Each row comes from the steps of one path. Every step used is in the known rows, and no mark comes twice. Write the path behind each row, first mark first.
Known rows:
S W N K D Y L: [  5  -9  25  33 -16 -10 -29  10 -12  -6   7  29  25 -33  27 -20  -8 -48
  17  23  -7   6  -2 -10   8 -11  -3  -1  26 -48 -10  -6  28   5  13 -22
  35 -30  12  27   9   1  15]
W L Y D K P: [  4 -30  -5  29  -3  10  -9   7 -13   5  13  12  -1   4 -17   2  -8   3
   9  16  -9  16  35   6 -16 -10  13  19   3 -15 -17 -17 -33 -20 -18 -25
  -1 -21  10  28  10  -3   1]
S W L Y D K N: [  7 -20 -10  52  10 -20 -16  -1  -5  -3  -6  37   4 -39   1   3  -7 -19
  14  26   5   5  24   5   3 -22  -9  10  15  -3 -15  -1 -13  -5  -2 -21
  14 -36   8  32   8   0  12]
Q W L Y D: [ -7 -18   1  17   7  -7  19  -6 -16  -9  20  27   2 -10 -23  -7  -3  -7
  -3  13  11   7  51   9  -4  -8  20   3  11  10  -3 -10 -20 -17 -22 -15
   2 -13   1  32   5   2   0]
X W N K: [ -5 -15  14  -5  11   2   9   1   5   8   0  16   2 -28  21  -5  -2 -30
   8  14   6   8  -2  20   9   3  -4   3   5 -15  -9 -17  27  20  16  -2
  34 -19  -8   7  32 -16   3]
P K: [  4   5   6  -1  -6   3 -12  -2  -8  13   8  12   2  -4  -1 -11   8  -8
  -3  -3  16   9   5  -3  -9  19  -2   7  -2   6   0   8   7  -1  21   2
  -5 -14  11   5  22  18   3]
N K P: [ 14 -11  -7  -1 -23  24 -13  -2   3  18   5  -6  -4  -1  -1   0   3 -15
   0   3 -21   1  -6   6 -11  14  -2   3  -9  -9 -18 -18   3 -11   1  -6
  26  -9 -14  10   0   4  -3]
P K D Y: [  8   4  18  10 -27   4 -23   4 -17  10  16  21   8  -9  -4 -15  -7 -22
   6  29   4  10  27 -18 -10  17  -9   4   8 -17  -2  13  -2 -11  13 -12
   0 -10  25  24  22  12   7]
L W C: [ -3   0  28  18   1  10  24  -9 -27   8  32  25  -9   8   2  -7  -7   7
   3   5  29 -14  27  -9  -1  -4 -12  15   4 -21  -4  -5 -10  17  -9  10
   7  -7  -9  23   4 -12  -8]
H W N: [  3 -10   3  25  17 -17  12 -15  23  18   4 -11   1 -30  16  11   0  -6
  14  10   8  13  27  14  14 -13   9  -3   5 -20 -13 -20  20  16  12  -1
  10 -14   5   5  25   2  15]
Q W L Y D K: [ -1 -30  -3  23   8  -4  11 -15 -20   2  28  27  -6 -13 -15  -4 -12   7
   2  11   1  13  36  16  -5  -6  10   8   3  16  -8 -16 -25 -22 -30 -11
   5 -18  15  33  13   9   5]
Y D: [ -6 -14  -4  21  -5   0   7   0 -13 -12 -22  22   3   4   1   9  -4  -7
  14   2 -10   5  18   4 -16  -9  -5  14   1  -7  13   3   2  13   9  -1
   4   7   0   4  -2  12   7]
Y L: [ -8  -1  13   8  -5   1 -13  14 -15  -7  16   7  24   7  -9 -22   3  -7
  12 -12  -8   2 -16  -7   1 -13  13  13   8 -22  -5   2   4   7   4  -7
  -7 -24   1   4  -9   5  -9]
N K D Y L W: [  1  -4  23  23 -33  30 -26   7 -47   9  30  25  17 -13 -11 -34 -21 -36
  27  33 -18 -13   7 -10  -3  -4 -12   7  14 -43 -15  -8   3  -4 -11 -12
  33  -8  11  34  -6  -6 -12]
P K D Y L W: [ -1   5  38  23 -24  14 -23   9 -38   7  38  29  12 -11 -16 -30  -9 -24
  15  37   4   2  16 -23  -8   2  -7  20  14 -39 -13  13  -2   2   5 -12
   3 -26  23  40  17  14  -9]
L W D K: [  2 -14  23  32   2  34   8 -22 -41  12  33  17 -14 -14  14   7 -29  19
  16  18   6  -7  -1   5  -2 -12 -31   6   2 -10  -7 -10  -7  -3 -27   1
  12   9  21  13  15   9 -12]
Q W N K: [  4 -14   3  11  -5  -3  13 -23  -1  11  14  10  -2 -16   8  -1   8 -14
 -10   1   8  13  13  11   9  10   5 -11  -3   5   1 -27  25 -12  -5  -5
  33 -12  -9  13  15  12  11]
S W: [  1   2   7   9  14 -17  -3  -1   7 -12  -4  15  -8 -30  21  -1  -2 -16
   1   4   3  -9 -12   7   4  -7 -11  -8  14  10  -4   6   6  17   9   4
  11  -9   4   7   6   6  11]
L Y D W N K P: [ -9 -34   3  36  -5   1  -1   0  -9  -3   5  11  18  -1   2  23  -1  -9
   9  30   8  16  15  11 -16  -7  13   7  11 -19 -21 -12 -13  -2  -1 -22
  28 -16   1  48   3  -5  25]
S W Q: [  7   3  14  23  10 -17  -8  -8  12 -16 -13  22  -2 -20  28  12   2 -16
  -1  -2   5  -1  11   7  -8  -8  -3 -12  13   4   4   9  12   7  28   5
  -3 -13   0   2  18  -2  20]
K D: [  0   2   5  -1 -10   9 -10  -2  -6   2  -6   9   1   0  -8  -3 -10 -14
   0  23  -9  -8  21 -14  -7  -4  -4   5  -4 -18   7   0   3  -8  -6  -8
  10   3  -4  10  -7   2 -11]
W P: [ -8   7   5  -5  -7  -7  14  -8  -6   5  11  -3 -10  -5   3   7  -1   1
 -11  -3  -2  -2   5  -9  -5   4   9   2   9 -34 -12   0   1   1   6  -1
  -2   9  -8  -2  27   6   1]
Y D K N: [  6 -27 -20  52 -14  -6 -14 -10 -13   8 -22  21  -3  -5  -3  29  -9  -1
  17   9 -18  14   6   0  -8 -12 -25  27 -14  -1   4   1   2   6   5 -11
  10  -9   3  15   6  18  10]
X W: [ -7  -8  12 -19  16  -3  13   7  10  -2   3  10  -7 -21  10  -1 -12 -12
   2  14   3  -3  -5  18   1   0  -2   5   4   5 -12   3  -6  25   7   8
   8 -14  -1   7  19 -15  -1]
Q W D Y L: [ -5 -13  25  16 -23   3   7  -7 -30  -8  48  22  13 -15   7  -3 -22   2
   6   6  -3   9   6  -5   6  -5  10  -5  17  -5  -7   5 -15 -22 -18 -17
  -1  -4  18  22  13  10   7]
S W D K: [  7 -15  14  17   6  10  -8 -16 -16  -1  10  23  -5 -36  47   9 -25   2
  10   0   0  -3 -18   8   1 -10 -31  -5  10   3  -5   2   2   1  -4  -5
  15  -2  22   5  16  18  11]
S W N K: [  7  -6   7  21   8  -9  -8  -8   8  -2 -10  15   4 -37  35  -5   6 -33
   5   2   9   2  -4   8   8  -1  -9 -13  16 -17  -3 -15  38  12  15  -7
  38 -17  -2   6  12   3  19]
N K: [  6  -6  -7  -4 -13  22 -15  -4 -20  11   3   9   9  -3   4  -9  -2 -17
   5  -8  -9  -2  -7   5  -3  11  -8  -8  -3  -3  -7 -10  14  -8   3   3
  27   2  -2  -1  -3   2  -1]
D Y L W N K P: [  7 -12  26  43 -24   8 -12  13 -20  10  41   7  14  -3  -6 -14  -4 -20
  20  26 -11  10  -8  -6   6  -7   4  14  18 -53 -28 -18   1   3  -7 -22
  19 -27   6  36  12 -12   1]
Q W: [ -1  -7   2  -3   3  -9  18 -14   1   1  16   4 -12 -10  -4   2  -1   2
 -14   3   3   1   7   9   1   7   5 -10  -2  25   2  -5  -4  -7 -14   3
   6  -5  -3  13  10  14   6]
P K D W: [ -2   0  11   6  -5   2 -14  -4  -7  12  12  15  23 -13   4   0  -6 -13
  -5  29  15   6  11  -9 -13  10 -18  13   5   1   4  18  -2   1  15  -3
  10 -15  17  28  22  22  14]
X W P K D Y L: [-13   0  40 -13 -17  -8  -2  14 -20   5  39  28   6 -31   3 -25 -19 -33
   5  30  -3   8   5  -9  -8   8   6  22  26 -52 -30  16  -4  21  28  -8
   1 -25  15  30  57   1  -3]
D Y L W S: [ -6   7  34  44  -8  -8   1   3 -26  -8  42  11  28  -7   0 -26 -16 -13
  22  16   0   3   4  -8   5 -16  -4  12  28 -46 -23   0  -5  14   2 -12
  -7 -12  18  28   3  -8   4]

Which path is each row?
[  3 -28  18  -5  -1  24   8  -6  -3  14  22  12 -16 -24  24  20 -31   7
   7  15 -16   7 -13  17  -9  -3 -18  14  -4   1 -22  -8 -18   6  -5  -7
  10  -8   8  11  39   1  -5] | X W D K P
[  5  -2  -2  -3 -25  30 -24  -2 -24  12  -3  15  10  -6   1 -13  -9 -31
   9  18 -20  -9  13  -6  -9   7 -11   1  -4 -19  -2 -12  15 -15  -4  -5
  35   1  -2  10  -7   5 -11] | N K D
[  1   3  24  14 -31   5 -35  17 -30   8  27  25  23  -7 -11 -28  -7 -28
  15  21  -1  12  12 -22  -9   7   2  17  10 -34  -6  18  -1  -5  18 -14
  -3 -27  24  29  17  15  -1] | P K D Y L
[  3  -5  14  13 -44  22 -38  15 -35   7  22  21  28  -4  -4 -28 -19 -37
  24  19 -27  -1   3 -14  -3   1  -2  10  10 -42 -13  -5   6 -16   0 -17
  29  -6  11  21  -9  -2  -3] | N K D Y L
[-14   0  11   4  -8  -1   8  -9  -2   4  13   3  15 -12   7  16 -16  -6
 -14  33  -4  -6  12 -13  -9  -7  -7   7  15 -28  -5   9  -8   1   2  -4
  13  10  -1  25  22  12  14] | K D W P
[ -4 -30  -8  45 -11  -5 -18  -5 -20   7  -4  21  -3  -7 -18  17  -8   2
  17  25   0   8  19   1 -10  -8   0  11  -6  -2 -24  -3 -18 -11  -9 -19
   6 -14   8  33  -6   2   3] | L Y D K N
[-10 -33   3  24  -1   4 -12  -4 -30  -2  10  20  -7   2  -7   6 -16  12
  17  16  -1   8  15  11 -15  -7   2   9   4  -5 -19  -4 -20  -7 -11 -11
   1  -4  24  25  -6   5   5] | L Y D K
[  2   6  11  -2 -15  11 -17  -7 -15  13   0  15   4  -5  -8 -16   1 -19
  -1  20   7   2  24 -15 -15  15  -9   9  -4 -13   4   8   8  -5  16  -7
   4 -16   7  15  16  20  -7] | P K D
[  2 -12   7  11 -12   2   7 -23 -11  11   8  13  -1 -17   2  -3   0 -27
  -9  17   0   7  27   0   0   7   1  -5  -5 -10   5 -25  28 -16 -11 -11
  39 -10 -12  19  15  15   2] | Q W N K D
[  2   6   3  12 -15 -25  18 -28  -6  22  20  11 -14 -28 -14  11  14 -12
 -28   8  14   7  16 -11  -2  20   6   3  -1  -1 -18   6   6  -8  11  -4
   4 -21 -16  22  50  33   2] | Q W P K N
[  2 -34  -4  24   0   1  11 -12  -8   5  29  13 -16  -9 -23   8  -8   9
  -3  17 -11  14  34  13 -13  -3  15  10  -2  11 -14 -20 -34 -24 -33 -21
   4 -26   4  37  14  10   5] | Q W L Y D K P
[-12  12  32  32   6   0   5  -7 -28  -1  30   7  24  -1  -3 -26  -4 -17
  15   3   4  -7  -1  -7  -6 -24  -3  20  18 -48 -17 -10   7  29   5  -3
  -4 -21  -2  17  -6   5 -13] | Y L W S
[ -1  -1  10   2   0 -11   8 -23   2  30  26  -3 -10 -40  10   1   0 -10
   3   5   6   3  21   5  -5   8   8   2  11 -27 -27  -2   8  17  29  12
   2 -10  12   9  54  28   7] | H W P K
[  5 -15  15  35 -19  -1 -21  -2  -4  23  25   4  31 -32  13 -11  -8 -40
  34  26 -18  11  25   3  14 -14   8   4  16 -57 -21 -24  27   3  15 -15
  31 -23  18  23  18   2  10] | H W N K D Y L
[ -9   2   9   4   1 -12  11 -10  -2  11  28   6  17 -17  13  11   0   2
 -19  10  18  12  -8  -3  -7  13  -9   5  17  -9 -13  16  -6  12  25   4
   3  -4  13  20  46  20  28] | D W P K
[-14 -20   5  16  -2   1  -2   3 -25 -13  -5  21  -1   6 -13   1  -4  -2
  12  19   9   1  26   3 -16  -9  17   4   8 -11 -10   1 -19  -2  -7 -12
   3  -1   7  25 -14  -4  -3] | L Y D
[ -2 -27  -3  28   5   6  -8   3 -23  -3  12  25   7  -1 -12  -6 -12   2
  16   9   1  13  36   8  -8 -14   8  15   9 -11 -11  -8 -24 -17 -16 -18
   1 -12  19  22   4  -4   3] | W L Y D K
[  0  -7   9  15   6 -20  26 -19  12   4  10   1  -8 -14   2   9   9   0
 -15   5  15  13  18   4   9   1  11  -7   0   7   5 -15  16  -3 -10  -7
  14 -11  -8  13  20  11  11] | Q W N
[ -8   3  27  21   5   7  -3   9 -26  -3  27  13   9  -3 -14 -24  -3  -6
  15   9   1 -12 -13  -4  -2 -18  -2  16  10 -32 -11  -2   0  21 -11  -2
   0 -23   0  20  -5  -3 -22] | Y L W
[ -9  -5   6  13   4   2  -6   5  -7  -1  21  10  31  -7  -9  -2 -14 -11
  -3  44  10  -5  35  -7   0 -17   7   4  18 -11 -10   0 -26 -17 -13 -18
  10 -11   7  38   2 -13   9] | K D W L Y
[  1 -29 -13  43   0 -15   4 -14 -12   8  16  26  -2 -16 -27   8  -5  -1
   2  21   1  12  41   8   1  -8   7  10  -1  15 -13 -15 -22 -27 -24 -21
   9 -26   1  40  14   7   4] | Q W L Y D K N
[  2   8  22   1 -34  -3  -8  -4 -22  14  26  16  -4 -15  -1 -11 -10 -19
  -9  26  -1   9  26 -28 -12  19   3   6  18 -46 -14  13  -2  -9  17  -9
   0   3  11  21  49  19   7] | W P K D Y
[  6  -2  34  35 -39  28 -33   3 -42   3  24  31  22  -4  -5 -21 -18 -35
  24  29 -20  -6  25  -9 -11  -4  -3   7  14 -50  -8  -7  11 -10   5  -9
  23 -12   9  28   5 -10  -9] | N K D Y L W Q
[  1   4  27  34 -31  25 -17  -7 -45   8  32  20  31 -12   2 -36 -23 -46
  29  26 -15  -8  17 -13  -6  -9 -13  12  19 -59 -20 -14  12   1   1 -14
  30 -10   8  32  -8  -1  -6] | N K D Y L W S
[-14  -2  36  24  -3  25   3   1 -49  -2  34  22  16  -6  -1 -13 -15  -3
  20   8   1 -11  -5  -9  -5 -26  -1  16  13 -41 -11  -3   0  10 -11  -8
   5 -12   5  14  -2   5 -28] | Y L W D
[ -9 -14   0  24   8   3   4   7 -22 -10   2  25  16  -1 -18 -11  -4  -8
  11  10   9   6  45   0  -7 -14  19  10  16 -17  -7  -3 -20 -12  -9 -20
  -1 -10   6  21  -5 -13  -3] | W L Y D
[  8 -13   4  22  -5   6  -6 -21   3  26   3   0   9 -34  16   3  -4 -35
  21  23  -7   0  37  11   8 -10   0  -3   2 -36 -11 -32  34   1  12  -6
  41 -14   1  11  20   9   6] | H W N K D
[-15 -23  12  37   1  -9   1  -3 -13 -19   0  23  20   9   3  27  -6   5
   8  23  15   7  33  11 -19 -11  20   2  16  -2  -6  13 -21  -1  12  -7
  -8  -4  15  31   4  -8  25] | L Y D W Q
[ -8 -16  31   7 -13   2 -12  15 -12   3  18  27  25 -24  13 -21 -17 -45
  23  32 -13  12   4   4   9  -6   4  11  20 -49 -17 -10  18  14  12 -18
  32 -28   6  25  25 -21   0] | X W N K D Y L
[-10   2  15  -7  22 -11  26  -7   6  -1   6   5   8 -22  23  -7 -12 -24
   5  10   7  -2   8  19  -4  -6  -8   8  13 -13 -17  -6   2  33  23   2
   0 -11  -4   7  25  -8   6] | X W S
[  7 -20  -2  28 -15   6   6 -33 -16  20  23  15  -9 -24   3  29 -17  12
  -3   9  -1   9   5   1   7  -2 -18   1 -11  26  -7  -7  -6 -26 -22 -11
  11  -7   4  14  22  24  -2] | Q W D K N
